Each row comes from the steps of one path. Every step used is in the known rows, and no mark comes twice. Write the path behind each row, first mark first.
Known rows
V > T > U: [-1.097  1.268 -0.588  0.494  0.106 -0.065 -3.221 -0.003  1.216  0.129
 -2.792  0.144 -0.450 -1.156  1.086  0.530  0.881  1.214  1.493 -0.487
 -2.082  2.033 -0.470]
K > N > D: [-2.092 -1.583 -0.888 -0.892  1.020 -0.698 -3.568  3.180 -0.975 -0.489
 -1.001 -1.816  0.983  2.199 -0.342  0.961 -0.515  2.745  0.452  0.528
  2.598  0.820  1.745]
A > K > N > D: [-1.503 -3.630 -2.244 -0.622  0.491 -3.043 -3.282  2.435  0.694 -0.005
 -0.968 -2.239 -0.788  1.808 -2.480  0.642  0.075  3.130  1.451 -1.273
  2.119 -0.452 -0.326]
N > D > T > U: [-1.397 -2.342  1.120  1.232  0.456  2.446 -3.356  2.523  1.321 -0.133
 -2.753 -0.714 -0.223  0.981  0.632  2.315 -0.699  0.929  1.439  0.475
  0.493  1.318  0.646]
N > D > T > K: [-2.530 -2.365  0.675  1.242  0.480  3.096 -3.818  2.794  1.150 -0.939
 -0.926 -0.884 -0.236  0.353 -0.757  1.419 -0.750  0.771  1.107  0.606
  0.079  1.407  0.333]
H > A > K > N > D: [ 1.838 -2.749 -2.834 -0.339  0.034 -2.077 -1.374  1.477 -0.907 -0.049
 -0.839 -0.829 -3.175  0.970 -2.050  1.289  0.406  2.943  1.196  0.746
  0.832 -1.361 -0.500]
H > A > V: [ 3.016 -0.540 -2.673  0.499 -0.065 -2.248  0.862  0.512 -0.948 -1.018
 -1.852  0.870 -3.183 -0.065 -1.502  0.709 -0.046  1.377 -0.973  1.368
 -1.255 -2.064 -0.155]
D > T > U > A: [-0.247 -0.030  1.260  2.505 -0.297  2.626 -1.932  0.669  2.227  0.683
  0.278 -1.236 -0.671  2.885  1.810  1.963 -1.077 -0.065  0.047  1.299
 -2.543 -0.478  0.312]
K > N > U > A: [-0.224  0.273 -1.137 -1.352  0.992  0.003 -5.165  3.082 -0.969  0.455
  0.457 -2.116  0.725  4.455  0.983  1.823 -1.863  2.085 -0.975  1.563
  1.753 -0.062  1.578]
D > T > U > A > V: [-0.142 -0.227  0.655  2.654 -0.178  1.460 -1.905  0.978  2.318  0.170
 -0.613 -1.229 -0.922  3.035  1.297  1.896 -1.255  0.321 -0.428  1.117
 -2.649 -1.033  0.357]
D > T: [-1.788  0.254  0.994  2.298 -1.408  1.782  1.108  0.648  1.496  0.417
  1.139 -0.936  0.548  1.814  0.582  1.202 -0.365  0.379 -0.565  1.466
 -1.536  0.226  0.487]
K > N > U > A > D > T: [-0.364 -0.301 -0.951 -0.535 -0.163 -0.408 -5.044  4.042 -0.027  0.658
  0.642 -2.161  0.716  5.068  1.184  2.360 -2.248  2.840 -1.318  1.713
  1.510 -0.276  1.493]
H > N > D: [ 0.860 -3.255 -2.083 -0.522  2.023 -0.185 -2.128  1.579 -3.305 -1.049
 -3.064  0.152 -0.234 -0.314  0.751  1.253  1.129  0.586  2.251 -0.145
  0.666 -0.859  1.349]
N > D > T: [-2.514 -2.052  0.369  1.404 -0.092  2.249 -1.742  2.605  0.939 -0.603
 -1.293 -0.420  0.157  1.078  0.237  1.981 -0.448  0.966  0.926  0.479
  1.144  0.824  0.476]
A > K: [-0.015 -2.528 -1.596  0.002 -0.274 -2.602 -0.621  0.268  1.393  0.315
 -0.229 -0.995 -1.417  0.356 -2.197  0.006  0.481  1.198  1.185 -1.605
  0.407 -1.061 -1.658]
K > N > V: [-1.591 -1.667 -0.617 -0.611  0.500 -0.507 -2.436  3.215 -1.962  0.088
  1.104 -0.997  1.317  2.403 -0.307  0.647 -2.055  2.903 -0.594  1.267
  0.667  0.881  0.680]
N > U > A > D > T > H: [ 1.135 -0.161 -0.867 -0.099 -0.539  1.331 -4.777  3.520  1.121  0.701
 -0.504  0.275 -1.157  2.922  2.248  3.171 -3.017  0.606 -0.203  1.674
  0.196 -0.417 -0.283]
V > T > H > N: [-2.409  1.512 -2.939  0.297  0.045 -0.444 -1.477  0.376 -0.579 -0.543
 -2.999  1.379 -0.721 -2.548  1.679  0.809  0.913  0.985  3.287  0.845
 -2.845  1.506  0.215]
N > V > T > U > A: [-1.476 -1.268 -1.095  0.792  0.483  1.777 -3.599  2.503 -0.681 -0.256
 -0.099  1.477 -0.404 -0.050  1.067  1.291 -1.796  1.321  0.904 -0.102
 -2.251  1.337 -1.901]
U > A > K > N > D: [-1.206 -2.371 -3.254  0.296  1.107 -0.874 -3.660  2.009  0.605 -0.842
  1.911 -1.599 -1.638  3.582 -0.431  1.129 -0.488  1.289  0.974 -1.615
  1.109 -2.768 -0.946]
T > H > A: [ 1.278  0.604 -1.350 -0.230 -0.194  0.517  0.160 -0.031 -0.444  0.364
 -2.318  1.751 -3.246 -2.161  0.906  1.336 -1.208  0.213  2.686  3.044
 -2.001  0.272 -0.017]
K > N > V > T: [-2.889 -0.824 -1.542 -0.290  0.221 -0.672 -2.871  3.451 -1.691 -0.227
  0.793 -0.825  1.416  1.730 -0.067  0.699 -1.421  3.431 -0.084  0.962
  0.009  1.599  0.491]
V > T > K > N > D: [-3.555  0.454 -1.734  0.058  0.680  0.683 -5.589  2.071  0.390 -1.304
 -0.737 -1.034  0.089 -1.028 -1.125 -0.258  0.548  2.344  1.163  0.031
 -1.536  2.600  0.209]
T > U > A: [ 2.136 -0.367  0.416  0.194  1.625  1.305 -4.277 -0.080  0.891  0.453
 -1.192 -0.463 -1.547  1.475  1.830  1.138 -1.011 -0.578  0.974 -0.378
 -1.386 -0.904 -0.373]
D > T > K > N > U: [-1.659 -0.240  1.320  1.275 -0.292  2.729 -4.084  2.372  1.338  0.361
  1.138 -2.626  0.663  2.492 -0.598  1.060 -1.640  1.441 -0.919  2.735
 -2.013  1.393  1.331]

Write each row's path
[ 1.780  0.086 -3.270  0.732  0.035 -1.766 -1.052  0.783 -0.554 -1.477
 -1.986  0.763 -3.358 -1.043 -1.933  0.324  0.425  1.873 -0.521  1.307
 -2.633 -1.002 -0.505]
H > A > V > T > K
[ 0.078 -2.338 -2.737  0.068  1.112 -0.141 -1.464  1.837 -3.946 -0.781
 -1.223  1.213  0.222 -0.648  1.068  0.959  0.312  1.258  1.608  0.217
 -2.103 -0.068  0.009]
H > N > V > T
[-0.692 -0.939  0.579  2.165 -0.267  1.201 -2.741  1.305  2.365  0.864
  0.345 -2.297 -0.665  3.819  1.009  2.021 -1.072  1.193  0.331  0.987
 -1.916 -0.747  0.327]
D > T > U > A > K > N
[-2.176 -0.566 -2.123 -0.295  0.130 -0.501 -2.759  3.402 -1.925 -0.062
 -0.139 -0.123  0.015  1.081  0.209  1.204 -1.830  3.511  0.792  2.209
 -0.724  1.521  0.432]
K > N > V > T > H > A
[-1.356  0.029 -0.122  1.966 -0.785  1.568  0.565  0.784  0.346  0.548
 -1.184 -0.151 -0.437  0.382  1.861  1.955 -0.860  0.231  1.923  2.961
 -3.017  0.200  1.351]
D > T > H > N
[ 1.212 -0.228 -1.407 -1.191  1.134  0.418 -2.515  1.026 -1.804  0.544
 -4.170  1.065 -1.173 -1.386  2.275  1.967 -1.376 -0.085  3.312  2.843
 -1.677  0.506  1.276]
T > H > N > U
[ 0.499  0.737 -2.295 -0.255  0.761  0.407 -5.074  2.726  0.327 -0.537
 -1.309 -0.128 -0.668  2.697  1.158  2.417 -1.695  0.525 -1.215  0.565
  0.033 -0.786 -0.149]
N > U > A > V > T
[-2.902 -1.476 -0.367  0.231  0.383  0.120 -3.061  3.450 -0.260 -0.282
 -0.541 -2.263  1.218  3.117 -0.034  1.535 -0.658  2.954  0.278  1.201
  1.852  0.926  1.936]
K > N > D > T
[-0.827 -2.471 -2.089 -0.526 -0.064 -3.614 -1.978  1.477  0.718  0.476
  0.155 -2.420 -0.639  2.013 -2.351  0.080  0.099  2.795  0.935 -0.947
  1.110 -0.812 -0.450]
A > K > N
[-3.213  2.409 -2.092  0.450 -0.637 -0.004 -1.126  0.391  0.932 -0.259
 -2.228  1.378 -0.800 -2.467  1.235  0.572  0.316  0.869  2.673  0.804
 -2.483  2.136 -0.469]
V > T > H
[-1.590 -0.273  1.545  2.121 -0.640  3.122 -1.899  1.014  1.800  0.050
  1.584 -1.602  0.047  0.839 -0.790  0.327 -0.919  0.139 -0.439  1.846
 -2.965  0.821  0.361]
D > T > K
[-2.201 -1.250 -1.025  0.113  0.222  0.219 -2.962  3.472 -0.501 -0.164
 -1.341 -1.549 -0.260  2.337  0.212  2.058 -1.135  3.071  1.101  2.391
  1.080  0.944  1.948]
K > N > D > T > H > A
[-1.351  0.472 -3.791  1.367  1.081 -0.585 -3.346  1.358  0.815 -2.314
  0.672  0.026 -1.726  1.437 -0.327  0.138 -0.469  0.205 -0.814 -1.131
 -2.347 -2.425 -0.832]
U > A > V > T > K
[-2.599  1.232 -1.477 -0.359  0.441  0.843 -6.153  1.922  0.372 -0.581
 -0.582 -1.166  0.250 -0.477 -0.759 -0.011  0.032  2.209  0.386  0.682
 -1.914  2.682  0.252]
V > T > K > N > U
[-0.866  0.896 -1.710  0.884 -0.107 -0.587 -4.167  0.976  1.640 -0.188
 -1.802  0.474 -1.200  0.034  1.612  0.920  0.327  1.269  1.297 -1.179
 -1.982  0.653 -1.038]
V > T > U > A > D
[-2.292 -2.790 -2.891 -0.310 -0.197 -2.872 -2.856  2.694  0.442  0.378
 -0.423 -1.160 -0.999  0.919 -1.808  0.724 -0.988  3.453  2.017 -0.231
 -0.219  0.325 -1.198]
A > K > N > V > T > H
[-2.369 -1.493 -0.879  0.535  0.331  2.007 -3.650  2.872 -0.977 -0.795
  0.837  1.241  0.055 -1.473 -0.746  0.164 -1.712  1.489  0.513  0.316
 -2.688  2.259 -1.802]
N > V > T > K
[-0.854  0.102  0.033  1.513 -0.652  2.124 -0.733  1.350  0.275  0.764
 -1.829 -0.289 -0.306  0.869  2.134  2.595 -1.396  0.368  1.632  3.426
 -2.568  0.582  1.363]
D > T > H > N > U
[ 2.950 -1.933 -2.378  0.096 -0.561 -1.664  0.384 -0.040 -0.337  0.227
 -0.359  0.083 -3.670 -0.142 -1.899  0.851  0.661  1.584  0.900  0.446
 -0.398 -1.833 -1.332]
H > A > K
[-1.972  1.703 -3.349  0.178  0.411  0.408 -3.149  1.100 -0.669 -0.618
 -2.790  1.273 -1.017 -1.312  2.471  1.729  0.156  0.778  3.041  1.121
 -2.565  1.088  0.078]
V > T > H > N > U > A
[-2.151 -1.574  0.199  0.114  0.677  0.303 -4.249  3.298  0.076  0.039
 -1.502 -2.417  0.949  3.137  0.276  1.772 -0.879  3.003  0.557  1.260
  1.517  1.185  2.084]
K > N > D > T > U
[ 1.377  0.102 -3.556  0.472  0.214 -2.174 -1.708  1.370 -0.875 -1.486
 -1.828  0.112 -2.962 -0.307 -2.073  0.405  0.279  2.599 -0.792  1.591
 -2.202 -0.946  0.092]
H > A > V > T > K > N
[-0.118 -0.061  2.213  2.049 -0.697  2.062 -1.274  0.423  2.123  1.073
 -0.980 -1.264 -0.081  1.792  1.229  1.673 -0.769  0.386  0.242  1.582
 -2.213  0.725  0.655]
D > T > U
[ 2.761 -1.402  0.149  0.222  0.768 -0.474 -4.550  1.041  1.485  0.515
 -1.559  0.031 -1.859  1.588  1.667  1.128 -1.470  0.221  0.764 -0.745
 -0.963 -1.203 -0.769]
T > U > A > D
[-1.875  0.815 -3.273  1.061 -0.096 -3.636 -0.755  1.297  0.942 -1.821
 -2.876  0.483 -0.609 -0.486 -1.327 -0.093  0.507  1.661 -1.031 -0.857
 -1.774 -0.429 -0.230]
A > V > T
[-0.834 -0.149 -0.426  2.154 -1.665  1.145  0.962  0.704  1.610  0.784
 -0.565 -0.080 -2.151  0.385  0.455  2.127 -1.116  1.000  1.762  3.074
 -2.802 -0.080  0.000]
D > T > H > A > K
[ 0.644 -1.186 -2.059  0.779 -0.479 -1.135 -1.901  1.985  0.874 -0.711
  2.106  0.670 -1.571  2.424  1.117  0.815 -1.187  0.229 -0.513 -1.217
  0.256 -2.705 -1.310]
U > A > D
[ 1.404 -0.806 -1.587 -0.765  0.660  0.909 -5.040  2.227  0.544  0.475
  0.055 -0.807 -1.243  3.024  0.766  2.417 -1.702  0.377 -0.157  0.154
  1.068 -1.108 -0.889]
N > U > A > K
[-1.838 -0.816 -1.947  0.562 -0.321  1.428 -1.386  2.564 -1.361 -0.302
 -0.766  2.552 -1.187 -1.799  0.715  1.439 -1.968  1.699  1.893  1.630
 -2.482  1.884 -1.723]
N > V > T > H > A
[ 0.583  0.441 -2.168 -0.398  1.179  1.112 -6.468  2.850  0.433 -0.714
 -1.103 -0.401 -1.037  2.065  0.450  1.913 -1.917  0.469 -1.203  0.796
 -0.749 -0.498 -0.293]
N > U > A > V > T > K
[ 1.939 -0.346 -1.524 -0.284 -1.072 -1.135 -0.040  1.060  0.042  0.507
 -2.664  2.198 -3.590 -2.074  0.783  1.425 -1.728  1.068  2.517  2.665
 -1.595  0.057 -0.434]
T > H > A > D
[-2.242 -0.832 -1.581 -0.154  0.910 -0.024 -4.514  3.400 -1.389 -0.204
  0.501 -0.973  0.717  2.534  0.651  1.147 -1.868  3.134  0.150  0.653
 -0.404  0.971  0.308]
K > N > V > T > U > A
[ 0.209 -2.176  0.509  1.450 -2.204 -1.332 -1.894  3.021  2.318  0.287
  0.455 -0.130 -0.737  0.817 -0.808  0.342 -1.580  1.867 -0.723  0.477
 -1.223  0.127 -0.608]
A > D > T > K
[ 2.473 -1.971 -2.765 -0.329 -0.387 -2.362 -0.548  0.717 -0.830  0.258
 -0.084 -0.880 -3.168  1.132 -1.999  0.895  0.424  2.721  0.765  1.010
  0.172 -1.673 -0.577]
H > A > K > N
[-1.748  0.995 -4.127  1.386  0.733 -1.123 -2.064  1.264  0.918 -1.965
 -0.183  0.709 -1.914  1.191  0.724  0.822 -0.664  0.192 -0.013 -0.626
 -2.115 -2.386 -0.753]
U > A > V > T > H
[ 1.226 -2.095  0.957  1.542 -2.228 -2.102 -1.469  2.644  2.514  1.030
 -1.296  0.110 -0.823  1.472  0.645  1.287 -1.487  2.017 -0.363  0.287
 -0.693  0.064 -0.497]
A > D > T > U
[-3.135  1.231 -1.613  0.072  0.345  0.290 -4.818  1.345  0.429 -0.889
 -0.052 -1.071  0.189 -0.988 -1.056 -0.715  0.597  2.095  0.703  0.220
 -2.301  2.330  0.037]
V > T > K > N
[-1.658  0.688 -3.984  0.756  0.375 -3.680 -0.964  1.322  0.073 -1.802
 -4.511  0.967 -1.247 -1.504 -0.458  0.374  0.286  1.576  0.748  0.203
 -2.760 -0.440  0.340]
A > V > T > H > N
